Each row was made from one path, in order. Every step used is in the known rows, and no mark comes twice. Write each row's path.
In the rows, 128 means zero.
Known rows:
fibol nimi faziko vesole gofo zego raguf: [102 107  69 109 195 125 113 144 106 140 148 173  62  65 136 118 118 107
 124 159 114 161  65 102 232  91  87 128 150 128 151 114 161]
tesad nimi faziko vesole: [130  77 114 132 166 130 100 132 138 157  97 133  28 103 148 111  97 108
 152 138  92 203  90 120 212 122 163 132 133 134 126 112 158]
fanorep gofo nimi: [194  87 106 135 125 107 136 150 128 163  71 151 149  96 107 147 151  98
 156 144 119 105 134 111 143 138 128 114 169 113 138  90 123]
tesad nimi: [154 104 124 156 113 143 111 114 130 143 110 124  85 130 132 117 109 130
 153 120 112 158 129 116 159 125 171 146 144 123 118  98 125]
fibol nimi: [130  92 130 140 147 139 118 117 109 151  94 128  94 123 126 136 120 120
 154 116 112 138 136 133 164 112 154 136 145 115 121 134 142]
vesole gofo zego: [133 133  81 113 151 128 140 149  96 103 180 137 127  79 126 121 132 100
 122 155 125 120 100 114 155 117  80 106 153 124 151 111 139]
fanorep gofo zego raguf gagu: [132 201  67 144 132 117 147  98 123 120 130 158 192 123 123 136 171 162
  44 152 169 113 119 106 169 125  61 131 132 156 138  90 112]
fanorep vanodad: [ 92 103 128 140 124 142 140 128 133 124 142 120 152 148 118 135 138 136
 118 118 104  92 133 132 113 146 110 134 124 154 133 163  84]
gagu raguf: [144 165 128 131 124 104 112 102 121 133 159 134 152 123 136 135 128 157
  86 122 121 125 110 135 125 113 101 133  84 135 138 104  97]
ruto gofo zego: [137 123  88 127 138 121 141 148 104 132 172 130 123  86 141 103 134 118
 101 146 146 153 111 123 169 129  54 121 113 120 162 123 162]
vesole gofo nimi: [171  84 110 109 132 112 129 156 110 162 120 151 110  92 126 152 119  89
 158 158 106 110 101  97 140 112 135 118 175 101 142  77 127]
raguf ruto gofo vesole faziko: [140  82  89 101 145 109 136 172  98 163 148 156 109 102 131 122 141  92
  79 172 108 202 104 120 168 127  91 127 118  97 146  96 219]
zego raguf ruto gofo vesole faziko nimi tesad: [101  81  77 138 122 111 121 145 123 166  85 197  73  89 157 124  92 126
 107 170  94 234  75  65 167 104 120 166  88  93 116  55 179]
fibol nimi faziko vesole gofo nugel: [174 106 101  79 195 127 113 163  94 189 107 140  36  71 127 131 133  50
 158 193  77 141  79 102 226 135 132 134 179 111 156 110 166]
vesole gofo: [134 126 111 102 136 129 125 147 113 130 132 150 134 117 118 134 132  99
 127 153 115 130  99 113 133 125 113  99 154 116 146 104 143]
vanodad fanorep gofo: [182 146 111 138 164 123 132 134 130 124 106 140 206 151 102 129 160 112
 145 130 120 109 150 144 117 146 111  92 152 133 145 138 106]
tesad nimi faziko vesole gofo ruto: [158  89  82 108 142 135  98 162 123 179 135 114  50  79 131 109 100  76
 125 172  87 168  85  93 206 112 142 106 187 127 148  83 158]
gofo vesole faziko nimi: [106  38 101 158 174 108 144 159 112 118 117 161  69  90 142 122  99 105
 151 141  87 139 114 107 165 132 151 164 135 105 111 103 173]
vanodad fanorep: [147 148 132 135 164 128 130 121 124 119 157 115 162 160 135 128 121 131
 151 120 115 110 141 147 107 119 137 127 131 137 131 147  92]
zego raguf ruto gofo: [158 176 101  96  70 114 115 136 130 173 125 163 146 145 122 116 130 152
  52 153 162 185  95  97 154 111  71 129 109 110 162  88 152]
faziko vesole gofo: [144 124 103  83 163 134 120 157 109 131 114 154 101  79 129 123 125  87
 130 171 108 161  83 113 160 129 119  78 150 126 140 116 155]
raguf zego: [132 148 115 122 120 142 137 106 130 122 118 136 162 126 156 147 145 158
  99 117 156 132 128 139 116 129  83 125  87 126 133 127 132]
vesole gofo zego raguf: [119 157  75 113 143 125 132 140 112 109 185 167 136  85 124 117 137 130
 103 155 145 115  89  97 160 103  70 128 144 130 153 103 122]
faziko vesole gofo nimi tesad: [139  77 103 104 154 130 113 146 117 174  72 162  69  43 157 154 104  81
 177 180  76 192  74  83 148 104 153 106 133 112 113  74 130]
gofo vesole faziko: [107  60 102 127 191 118 142 162 104 128 156 147 103  91 135 126 143  90
 128 155  92 149 120 135 152 130 126 139 128 113 120 122 190]
tesad nimi gofo ruto: [168 103 101 141 105 141 108 136 147 159 119  92  95 126 124  99  97 109
 159 141 122 142 116  94 181 114 139 120 188 135 146  78 125]
ruto gofo: [140 115 118 119 126 122 128 147 121 162 123 143 128 126 134 116 132 122
 103 143 138 165 112 121 148 140  82 114 113 109 158 116 165]
nimi faziko vesole: [110  96 118 108 177 118 113 144 136 144 112 136  65 100 144 121 111 104
 132 145 103 180  89 131 186 128 128 119 120 139 132 139 162]
vanodad fanorep gofo zego raguf: [154 172  75 144 164 119 139 128 128 104 163 158 196 113 114 113 162 140
 118 136 148  97 129 122 148 120  66 123 141 146 152 129  95]
zego raguf: [113 154 117 129 123 125 121 121 141 132 138 159 138 128 127 122 132 155
 109 131 147 121 115 110 135 114 111 148 122 133 132 118 114]
vesole faziko nimi tesad: [ 84  65  98 166 134 119 118 126 124 118  80 164  83  99 161 139  87 108
 154 139  78 172  93  83 144 111 171 160  89 109 103  77 133]
faziko nimi gofo: [124  89 121 146 134 116 127 136 151 112  70 147  99 142 130 113  77 123
 185 126 126 137  97  92 169 127 128 129 154 126 142  98 128]
gagu raguf ruto: [178 206 120 104  65 101 109  97 120 141 150 128 159 144 124 142 122 162
  50 130 130 153 105 121 125  97 106 129  91 129 137  84  99]
vanodad fanorep gofo vesole: [166 110 116 136 211 127 148 153 127 144 113 143 166 115 108 121 162 107
 161 148 104 134 157 155 123 157 104 100 168 130 126 151 148]

Write each row's path:
[174  75 117 124 122 106 132 154 119 191 112 144 107  98 140 135 121 110
 138 148 127 144 112 104 153 125 106 134 136  97 152  88 146]  ruto gofo nimi
[116  28  94 151 172 104 143 173 107 143 114 170  70  90 145 111 101 100
 132 151  96 167 103 104 179 139 117 154 125  93 134  97 201]  ruto gofo vesole faziko nimi
[153  87  88 135 126  83 128 150 100 152 133 171  93 101 144 122  97 127
  73 152  96 185  87 100 177 116  99 156  94  93 142  61 179]  gagu raguf ruto gofo vesole faziko nimi
[112 158  89 137 136 124 134 123 124 108 180 149 132  94 133 112 136 153
 103 135 153 113 112 109 157 105  81 150 122 140 139 121 111]  gofo zego raguf
[118 107  73  96 191 121 128 161 104 117 167 144  77  58 139 116 119  79
 125 168 106 163  68 116 203 116  81  99 145 131 156 119 166]  nimi faziko vesole gofo zego
[104  25 101 126 217 125 131 160 106 140 110 152  78 100 129 127 125  74
 177 152  88 172 105 128 200 117 128 126 157 109 135 114 209]  fibol nimi gofo vesole faziko
[149 198  84 109  77 117 126 118 124 119 169 141 142 116 120 119 128 160
  67 141 159 141 107  99 154  91  88 145 123 136 135 100 110]  gofo zego raguf ruto
[171  78 112 142 176  93 127 146 141 170 102 145 141 139 115 149 135  93
 173 133  94 114 121 125 157 126 125 129 164 116 151 103 123]  vanodad fanorep gofo nimi faziko
[154 135  94 103 113 132 123 161 116 153 160 110 133 101 113 124 127  93
 105 165 119 107 115 100 136 117 110  99 182 122 151  94 131]  vesole gofo ruto
[138  80  98 104 172 130 101 151 120 156 105 155  43  94 138 118 104  79
 147 162  84 197  68 105 207 120 144 102 159 119 144  92 170]  tesad nimi faziko vesole gofo
[166  95  94 128 150 103 133 156 119 128 104 142  82 110 133 115 110  74
 178 170 103  98  87  76 199 142 134 169 162 114 162  75 136]  vesole faziko nimi gofo nugel
[150 193 109 102  65 120 114 116 138 141 130 151 146 149 115 131 126 162
  72 139 153 150 109  99 136  98 113 141 123 128 130  96 113]  zego raguf ruto
[106  50  99 117 202 116 137 167 119 125 135 153 104 102 131 120 132  78
 157 161  98 165  98 124 176 129 110 122 146 119 138 110 201]  nimi gofo vesole faziko
[116 193  76 134 127 115 142 103 115 144 163 150 157 125 150 127 144 172
  29 155 173 143 102 101 178 115  48 146 106 144 149  87 129]  ruto gofo zego raguf gagu
[140  60  87 133 129  99 138 169 105 148 109 168  77 102 137 116  96 107
 103 156 101 187 100  95 179 126 119 152 127  89 135  78 199]  raguf ruto gofo vesole faziko nimi
[120  33  96 138 190 126 125 157 120 135 120 150  71 103 136 111 119  81
 176 155  88 186 100 115 196 125 141 134 157 116 134  87 195]  tesad nimi gofo vesole faziko
[117  51  95 120 188 114 140 176  99 155 151 160 101  88 140 117 146  85
 107 166 101 183 110 130 169 138  90 130 116  98 147 112 221]  ruto gofo vesole faziko
[ 86  30  93 158 168 118 131 155 114 157  82 178  59  72 168 124  93  98
 150 163  75 217  87  88 162 128 131 154  92  92 112  79 192]  ruto gofo vesole faziko nimi tesad
[147 183 115 124 115 119 122  82 123 125 148 140 186 123 164 154 144 181
  60 111 152 128 111 145 111 117  56 131  49 130 144 103 106]  gagu raguf zego
[120  77 124 153 139 125 104 119 142 158 115 128  59 146 136 123 101 119
 152 117  97 173 108 119 184 119 160 158 141 119 132  95 147]  tesad nimi faziko
[189 115  97  92 170 128 108 158 108 183 118 138  31  75 132 115 124  58
 156 194  77 156  74  89 221 143 146 141 179 116 156  81 153]  tesad nimi faziko vesole gofo nugel
[129  83 124 141 124 125 120 121 133 171  82 142  93  81 154 155 107 113
 176 147  91 165 110  93 122 105 161 146 116 114 103  82 110]  gofo nimi tesad
[148 167  78 125  81 109 127 123 141 107 123 157 116 128 122 109  86 157
 111 140 155 148  81  71 186  90  90 146 144 133 145  76 111]  faziko nimi gofo zego raguf ruto
[161 103  95  86 126  95 106 156 137 206 103 168  59  93 143 126 105 116
  96 170 120 207  62  87 213 100  98 136 122 114 154  83 167]  zego raguf ruto gofo nimi faziko vesole
[179 137  89 130 107 127 128 154 134 155 114 110 171 106  95 119 159 101
 101 150 133 101 147 113 139 142 101  94 175 132 150 107 130]  fanorep gofo ruto
[136  60 111 112 154 100 122 158 125 176 124 154  82 112 128 153 111  83
 158 151  91 132  84 101 167 109 126 134 167 100 151  77 153]  vesole gofo nimi faziko
[118 100 101  84 181 121 112 161 120 145 117 159  75  93 131 127 116  79
 130 168  94 176  66 115 184 123 113  90 146 122 150 114 175]  nimi faziko vesole gofo
[194 153 100  72 165 130 126 166  97 160 129 137  84  60 127 121 145  63
 138 202 100 120  89  96 177 150 119 118 167 123 154 108 138]  faziko vesole gofo nugel
[138  62 117 112 174 105 117 151 134 173 102 138  47  79 150 135 103  95
 155 150  93 163  89 116 192 116 145 133 138 128 130 114 152]  gofo nimi faziko vesole
